Each row was made from one walk, in order. Every step used is in the known rows, and no mark comes twice. Write each row's walk.
Known rows:
vimez-gobopiv: [  0  -1  24 -21  18 -12 -17 -14 -38 -25 -12  35  43 -17   4  22 -30  45
  32 -14 -30 -37 -39 -22 -10  19]
topo-vimez-gobopiv-pata-talab-ludoter: [  7 -15 -12 -54  -9  -6 -13   4 -77   1  -9  -6 -18  -3 -32  -2 -39  65
  43  -3 -19 -29  10 -41   4  12]
pata-talab-ludoter-tiloze: [ -7 -12 -30 -29  -9  43 -10  -4   0  -9  13  -4   5  23 -51 -74 -20   9
 -52 -10  23 -19 -27 -59 -37  15]
talab-pata: [ -8 -12  14 -35 -20 -26  -8 -13 -13 -17 -28 -10  14  -5 -11 -29 -21  44
  -2  -6 -48  19 -17 -42   8  32]
pata-talab-ludoter-rilu: [-44 -25  -1 -33  29   1 -24  14 -46 -46  25  -8 -14   3 -51 -57 -19  30
 -53 -29 -12  15 -63 -63 -32 -19]
vimez-gobopiv-pata-talab-ludoter-tiloze-zopof-femaz-vofug: [-20  35 -34 -69  20 -36   7  54 -92  17 -27 -10  30  48  10 -35 -88  19
 -32  36  54  -4   4 -50   6  35]
vofug-femaz: [-39 -48  16 -30 -32  10  19  26 -31 -37  -7 -18  18 -39  -1 -22  15  24
 -34   9  -3 -12 -50 -36  -4 -48]
femaz-zopof-tiloze: [ 51   4   8   9   3   1 -44 -13  23  14   5  39  34  10  38 -17  50  24
 -10  18 -29 -33 -15 -33 -20 -10]
zopof-tiloze-ludoter-talab: [ 40  23 -40  31  41  -1 -44  35  21  29   8  37  19  22 -17 -22  -9 -24
 -48  60   7 -37  -4  -7   2  -9]
talab-ludoter-tiloze-lide: [ 10 -11 -61  -3  25  17  17 -12   5 -40 -16  17  51 -10 -13 -31 -13 -10
 -40  48  38 -53 -37 -44  17   7]
vimez-gobopiv-pata-talab-ludoter: [-18  12   6 -59   4 -23 -20  -4 -98   1 -25  -1  -2  16 -30 -25 -62  45
   9 -10 -21 -26 -28 -43  -9  65]
zopof-femaz: [-17 -41  36 -67 -10 -31  -5  36 -26 -53  -8  50  25   1   1 -13   3  20
 -18  24  22  -6 -14 -57 -11 -24]
tiloze-zopof: [  9   9  26 -52  17 -13   8  14  34 -16 -28  31  27   3  53  12 -36  13
 -19  29 -51 -11 -56 -39   8 -23]
vofug-femaz-zopof-tiloze-ludoter-talab-pata-gobopiv-vimez: [ 46   3 -56   3 -14  27 -14  71 -73  46 -11 -46  24  25  13 -74 -11   5
 -66  36  11  15  13 -32  33 -36]
lide-zopof-tiloze-ludoter-talab: [ 12  18 -24  12  11  36 -52  36  16  54 -16  17  30  22  18  -4  -1   9
 -46  44  14 -10  16  -3  -5 -46]
talab-ludoter-rilu: [-30 -38  -8  -7  44 -19  -8   7 -25 -74  20  -4  11 -34 -26  -9  -2  26
 -57  -3 -17 -16 -62 -51 -32 -34]
talab-ludoter: [ -7 -29 -10 -24   0   9  -7 -17   2 -62 -12  12  21  -4 -16 -38   0  27
 -30  11  -5 -32 -45 -48 -16  -8]
zopof-tiloze-ludoter-rilu: [  7   7 -23  27  68  11 -51  28  -1  12  23  41   2 -30 -42   6  -4 -12
 -52  49 -10 -32 -24 -54 -10 -37]
lide-zopof-tiloze-ludoter-talab-pata-gobopiv: [ 12  33 -42  -5 -26  51 -71  28 -31  90 -35 -21  31  34  -2 -53 -47  18
 -44  21   1   5  38 -15   7 -15]
vofug-femaz-zopof: [ -5 -42   8 -22 -12   4  14  13 -29 -29  -6 -22  47 -20  43 -38  48  43
 -30  15 -16  -2 -45 -36  -6 -44]
vimez-gobopiv-pata-talab: [-13  23  37 -61   2 -38 -19   0 -96  24 -19   8  -7   5 -20   5 -63  46
  28 -21 -38  -8 -27 -38 -11  61]
lide-zopof: [-23 -14  42 -43 -32  30 -22  -9   2  -2 -23   7  26 -19  30  17   9  57
  -9 -14 -25  16 -23 -31 -16 -46]
gobopiv-vimez: [ 23  -8  49 -42 -15  -7  23  15  -7 -47   5  38 -25 -29  -2  48  -3  28
  -4 -18 -23  25 -37 -63   8 -43]
topo-vimez-gobopiv-pata-talab: [ 12  -6  20 -55 -17 -21 -12   7 -71  21  -2   5 -23 -12 -23  28 -36  67
  61 -16 -40  -9  11 -37   3   7]

Which walk is each row?
[-25   2  15 -41  -3  12 -12 -10 -25 -14 -50  32  43 -22  38  17  -3  35
  10  25  -8   8 -41 -29  52 -39]
tiloze-lide-zopof
[  1  15  34 -39   8 -53  -4  -9 -73   3 -23  11  15 -22   5  42 -49  47
  27  -1 -42 -28 -22 -27 -10  50]
vimez-gobopiv-pata
[-24  24 -29 -80  -9 -38  17  56 -57   9 -17 -21  -4  47   1 -61 -60   6
 -67  44  55  28   0 -73   2  10]
gobopiv-pata-talab-ludoter-tiloze-zopof-femaz-vofug
[-26   0 -39 -40  -6  61 -14   0 -24   8 -26  -3  26  22 -17 -67 -26  11
 -41   8  41  -6 -23 -49  11  -8]
pata-talab-ludoter-tiloze-lide-zopof
[ -2   5   7 -47 -52   3 -29 -21 -52  13 -25 -20  17  -1 -28 -60 -52  42
   2 -38 -47  14 -13 -56   1  27]
talab-pata-gobopiv
[ -1   0 -34 -49  11  41   1  18  18   2  -6  -4  11  42  -7 -68 -49  -6
 -62  13   9 -20 -37 -57 -21   6]
pata-talab-ludoter-tiloze-zopof
[  3  31 -20 -59  28 -10   7  21 -59  35 -29 -12  16  33   9 -10 -98  12
 -26  20 -11 -44 -18 -36 -15  64]
vimez-gobopiv-pata-talab-ludoter-tiloze-zopof
[ 30  28 -48  -8  24 -13 -30  12 -42  27 -12 -20  35  31 -31 -71 -68  14
 -35  18 -16  27  -3 -30  21  19]
tiloze-ludoter-talab-pata-gobopiv
[-51   5   5 -55 -16 -14  -9  27 -60 -34 -48  36  58  -4  39  -9   6  43
   5  42  59  49 -19 -39  74 -71]
tiloze-lide-zopof-femaz-vofug
[ 16 -21 -38  11  18  41 -26  29 -16  15  -9   0  44  -5  17 -59  43   9
 -51  74  12 -37 -17 -45   7 -46]
vofug-femaz-zopof-tiloze-ludoter
[ 30   5 -40 -56  13   8  16  30 -36  34 -14 -17   3  14   9  13 -71  34
   9  26 -13 -46  20 -35   0  11]
topo-vimez-gobopiv-pata-talab-ludoter-tiloze-zopof
[ -4  16 -18 -43  12  -8  -4   2 -77  24 -12 -14  10  15 -32 -19 -70  26
 -14  -6   5 -42  -8 -41 -32  72]
vimez-gobopiv-pata-talab-ludoter-tiloze
[-20  11  13 -67   7 -44  10  54  -6 -41 -23  34  42  23  56 -14 -24  21
 -28  47  24  34 -31 -48  31 -57]
tiloze-zopof-femaz-vofug
[ 11  -4  -3 -11  -4 -69   3  20 -15  -8  -8 -32  25  21   8 -26 -30  28
 -24 -14 -39  32 -12   9   3  28]
ludoter-talab-pata
[ 30 -13 -52  30  27   9 -15  55 -16  22   3 -15  50  16  31 -61  36  -2
 -70  68  18 -27 -12  -6   7 -41]
vofug-femaz-zopof-tiloze-ludoter-talab
[ 27  37 -30 -14 -32  55 -49  52 -42  80 -30 -13   2  28  -2 -19 -49  15
 -44  14   7  29  43 -29  21 -39]
lide-zopof-tiloze-ludoter-talab-pata-gobopiv-vimez
[ 45  16 -11   7  22  -8 -38 -10   0  11 -20  57  49   6  47 -21  39   6
   5  48 -17 -37 -26 -28  37  -6]
femaz-zopof-tiloze-lide
[ 10  14  -8  -1   1   4 -33   6  -1   5 -24  68  18 -15  -1  -4   1 -19
   0  49  -4 -51 -33 -31  43  -9]
zopof-tiloze-lide
[ 61  19 -24  16  46  24 -56 -10  24  24   1  49  44  16  18 -37  34  13
 -23  62 -12 -34  -8 -50  -2 -10]
femaz-zopof-tiloze-ludoter
[ 17  13 -10 -20 -34 -42 -16  14 -50  18  -9 -40  28  25  -7 -55 -56  27
 -20 -37 -39  30 -11  -2  -1  25]
ludoter-talab-pata-gobopiv
[-28  -9  20 -44 -20 -47  -6  31 -38 -57   6  32  33   0  -2 -28  16  39
 -10  16  54  45 -17 -56  11 -49]
zopof-femaz-vofug
[ 32  12  -7 -27  21   6  27  17  60  12  -6  15  39  -3  42  24 -37 -10
 -44  29 -18 -34 -32 -34 -21 -12]
ludoter-tiloze-zopof
[-22   8 -46 -58   1  12   3  51 -13 -17   0  -3  27  57  -6 -92 -38   2
 -68  30  72  18 -16 -67  -2 -23]
pata-talab-ludoter-tiloze-zopof-femaz-vofug
[ -1  11  -9  -8  -1  69 -61   9  19  44 -27  34  20  -2   5  -3   4  21
 -32  50   6 -22  10 -41  -4 -45]
lide-zopof-tiloze-ludoter
[ 89  42 -45  11  15   8 -43  32 -35  56  -5   3  24  46  12 -50 -21   9
 -37  27 -14  15  26 -38  26  -3]
femaz-zopof-tiloze-ludoter-talab-pata-gobopiv-vimez
[ 29  11 -26   8  58 -28 -12  17   6 -13   6  19  33  17  -9 -20 -23   4
 -39  42  -3   7 -30 -15   8 -11]
tiloze-ludoter-talab
[ 69  21 -50  29  47 -19 -48  19   6  43  -9   4  49  50  26 -62   8  13
 -40  58 -18  -3  18 -13  15  25]
femaz-zopof-tiloze-ludoter-talab-pata
[ 76  39 -56  20  21   4 -66   9 -25  67  -8  -4  50  51  11 -86 -17  11
 -35  34 -19  -7  19 -23  10  20]
femaz-zopof-tiloze-ludoter-talab-pata-gobopiv
[ 39  39 -58  16   5  13 -62  29 -25  65 -12  -1  20  35 -36 -70 -54 -17
 -42  36  -3 -18  18 -22  10  17]
zopof-tiloze-ludoter-talab-pata-gobopiv
